Each row comes from the steps of one walk. Every step used is in the known rows, and no mark comes twice. Write the walk behind each row, first mark first.
Known rows
mifa/murif/zulude: [  8.7 -17.1  16.7  -9.0   4.5   7.2  55.0 -13.7  -3.0  10.5  -1.4  18.8
 -28.9  -0.7   5.8 -36.0  -3.6   8.4]
mifa/murif/zulude/dodap: [  7.7 -22.4  32.8   6.2   3.3   5.7  53.4 -13.4  -7.8  -3.2  11.4  27.2
 -24.7  -5.6  -8.6 -37.5 -14.5  19.6]
zulude/dodap/murif: [ 13.3 -14.8  15.1   3.3   9.8  13.8  58.1  -6.9  -0.4 -16.2   8.6  32.3
  11.0   3.4 -11.5 -53.6   4.5  29.6]
zulude/mumivak: [ 14.4  -0.6  -3.4  17.9   5.6   7.6  20.9  -0.8   1.1   7.3   2.1  20.3
   8.4   0.0  10.1 -19.2   3.5  12.8]
mumivak/murif/zulude: [ -4.6  -0.7  -6.8  15.9  -7.9  34.1  46.1   2.3  -2.4  -9.4 -14.3  14.5
  -7.7   9.7  15.0 -23.6  -9.7   8.0]
dodap/murif/zulude/mumivak: [ -3.8  -5.9 -16.7  11.8   3.5  24.2  56.8  -4.7   2.0   6.6 -22.1  38.3
   5.5   1.3  15.9 -23.0  16.9  29.8]
dodap/murif: [ 15.8 -10.0   1.7  -5.5  10.8  14.6  54.7  -5.3   3.6  -7.2   1.6  23.5
  11.4   8.3  -0.3 -52.7  13.9  19.8]
murif/zulude: [  3.1 -10.2   4.2   9.1   0.3   8.4  55.2  -2.7   0.0   3.2  -8.0  16.9
 -15.0  13.3  12.9 -33.1   8.5   9.5]
mumivak/murif/mifa: [ 25.7  11.3  24.4  13.7   5.1  14.0  39.8   6.0  -5.2  -3.6   1.1  13.4
  16.8   0.1   6.8 -27.2 -11.7  10.7]
mifa/murif/zulude/mumivak: [  4.7  -8.2   0.3   4.2   4.3  13.4  40.8 -12.1  -2.4  15.4  -9.1  30.1
 -14.2  -8.6  11.7 -16.7   0.0  17.5]
mumivak/mipum: [ 11.0 -19.1  25.3 -10.4   8.2  12.7  24.7  -2.2 -18.2   5.9  18.4   9.1
   2.9  16.4  -6.4 -38.9  -6.3   3.0]
mipum/zulude/mumivak: [ -1.2   0.3 -19.3   3.4  11.2  -8.7  23.9  -2.0  -3.1   3.2  14.3  21.7
   9.7   3.8   5.3 -18.0  -2.3  22.9]
mipum/murif/zulude: [ -6.2  -4.7  -3.9  -5.4  -9.7   3.7  61.2  -7.1  -7.4  13.2   2.8  37.7
 -25.4   9.6   9.1 -37.9   3.0  -1.0]
dodap/murif/zulude: [ -2.6 -13.3  -5.8  -0.8   4.0  19.4  73.8  -5.2   1.3  -2.2 -18.2  28.6
  -4.4  11.8  11.0 -44.2  18.3  23.6]
mipum/dodap/murif: [ 14.1 -28.5   8.6   3.4   0.6  10.4  52.6  -3.5   9.6  -9.0  -5.9   8.9
   6.6  14.4   0.0 -45.1  23.0  22.1]
mumivak/dodap/murif/zulude: [  7.6 -20.3   2.7  12.6  -0.5  13.0  73.1  -1.2  -9.9   1.1 -17.5  32.9
  -2.5  11.5  15.0 -38.8   7.1  33.4]
murif/mifa: [ 32.7   2.2  34.6   7.0  12.6 -11.3  50.3   1.4  -3.8  10.4   7.0  14.5
  10.2   3.5   4.5 -37.4   6.0  12.5]
zulude/dodap/murif/mifa: [ 26.6  -4.5  36.7   6.1  15.5   0.5  71.4  -3.8  -5.1  -3.0   4.4  35.0
  19.0  -1.7  -6.9 -48.1   9.0  34.5]
zulude/dodap: [ 18.8 -13.7  30.0  19.7   4.6   0.4  35.1  -1.8  -4.3 -10.9  21.9  18.5
  -2.5   4.5 -11.0 -40.7 -10.6  14.5]
mumivak/dodap/murif/mifa: [ 38.3  -7.8  32.3  11.3  11.4  -7.0  68.3   1.9 -14.0   7.4  -3.5  31.2
  21.4   1.0   7.0 -43.1   5.7  37.1]

Which walk is each row?
[ 24.7  -3.8  13.6   8.8  14.9 -13.1  63.9   1.6 -16.3   8.1   0.3  39.4
  27.1  -1.2   7.4 -31.0   3.4  49.2]
mipum/zulude/mumivak/dodap/murif/mifa
[ 24.0 -20.2  13.9  26.8  -1.5   0.6  36.7  -3.5 -20.3  18.0  -5.2  31.3
  -8.1  -5.6  17.3 -12.3 -17.2  31.5]
mifa/murif/zulude/mumivak/dodap
[ -6.3   0.8 -15.5   8.1  -6.5  11.5  46.4  -6.9  -5.4  18.7  -6.7  44.1
 -11.2  -0.9  13.8 -17.7   4.4  10.1]
mipum/murif/zulude/mumivak
[ 19.3 -12.5  -2.6  26.8   3.0 -17.5  24.0   5.2 -20.8   8.0  12.4  24.3
  10.3   3.7  11.8 -13.0 -18.8  35.1]
mipum/zulude/mumivak/dodap
[  3.7 -16.5  22.6  20.8  -0.5   6.6  54.3  -3.9  -4.7  -7.7   5.5  25.7
 -12.8   6.1  -2.6 -35.6  -4.5  20.3]
murif/zulude/dodap
[ 19.3 -18.1  28.7   1.5   8.9   7.9  59.5  -2.1  -5.7  10.0 -10.4  24.1
  22.4   3.8   1.6 -31.7  21.4  34.1]
zulude/mumivak/mipum/dodap/murif/mifa
[  1.8 -12.7  14.0   5.9  10.4 -16.6  38.5  -3.0  -8.6 -15.0  34.7  19.0
  -0.6   7.5 -16.2 -38.7 -16.3  24.8]
mipum/zulude/dodap
[  7.2  10.6 -13.0  23.4  -3.5  37.5  11.6   4.5  -1.0 -10.3  -2.9  15.1
  14.6  -2.3  11.5 -11.0 -19.3   8.6]
zulude/mumivak/murif
[ 15.0 -11.8   0.7  29.5 -11.8  -1.4  41.3   1.4 -23.6  20.1  -2.7  42.5
  -5.9   0.1  19.3 -14.6 -13.1  24.7]
mipum/murif/zulude/mumivak/dodap
[ 27.6 -18.8  10.3  11.8   4.9   5.5  53.7   0.2 -11.3  -3.1  -0.1  28.1
  14.0   7.8   6.1 -46.4  -0.3  32.9]
mumivak/dodap/murif
[  0.0 -14.5   1.9  -6.3  14.4   0.6  59.0  -7.5  -4.4 -20.3  18.6  33.6
  11.3   5.6 -14.2 -52.1   0.2  37.3]
mipum/zulude/dodap/murif
[ -8.9 -18.0   1.3  -6.6   6.2  32.4  45.7  -6.3 -17.2  10.8 -10.0  34.2
   8.5   7.8   4.3 -25.9   6.3  24.2]
dodap/murif/zulude/mumivak/mipum
[ -6.4 -15.2   0.9 -23.5  14.6 -10.1  29.2  -2.9 -19.8  -0.6  33.3  11.8
   3.1  18.9 -10.1 -37.2 -11.7  15.7]
mumivak/mipum/zulude
[ 28.7   0.0  25.6  -2.8  15.9  -0.5  69.3  -1.9  -2.0   4.3  -2.3  27.7
  20.3   2.5   2.2 -48.1  16.1  26.8]
dodap/murif/mifa
[ -1.4 -36.7  16.4  13.1  -8.1  15.9  29.4  -0.5  -6.8   9.3  -9.0   3.5
  -4.9  15.6   6.1 -14.2  12.0  16.6]
murif/zulude/mumivak/mipum/dodap
[-12.6 -12.9   4.3 -15.6  -8.5  12.6  57.4  -8.4 -19.2  17.2   6.4  38.5
 -21.6  12.5   2.7 -37.4  -1.4  -0.7]
mumivak/mipum/murif/zulude
[ 11.5 -10.2  31.0 -12.6  20.3  -3.6  69.6  -5.2 -17.0  -2.9  14.8  36.3
  21.5   3.5 -14.1 -46.9   1.2  41.3]
mumivak/mipum/zulude/dodap/murif/mifa
[ 12.9 -38.9  31.5   4.4  -5.2   6.4  22.8   0.5  -6.7   2.1   8.8  -9.5
  -4.2  21.6  -3.9 -29.6   6.3   5.8]
mumivak/mipum/dodap
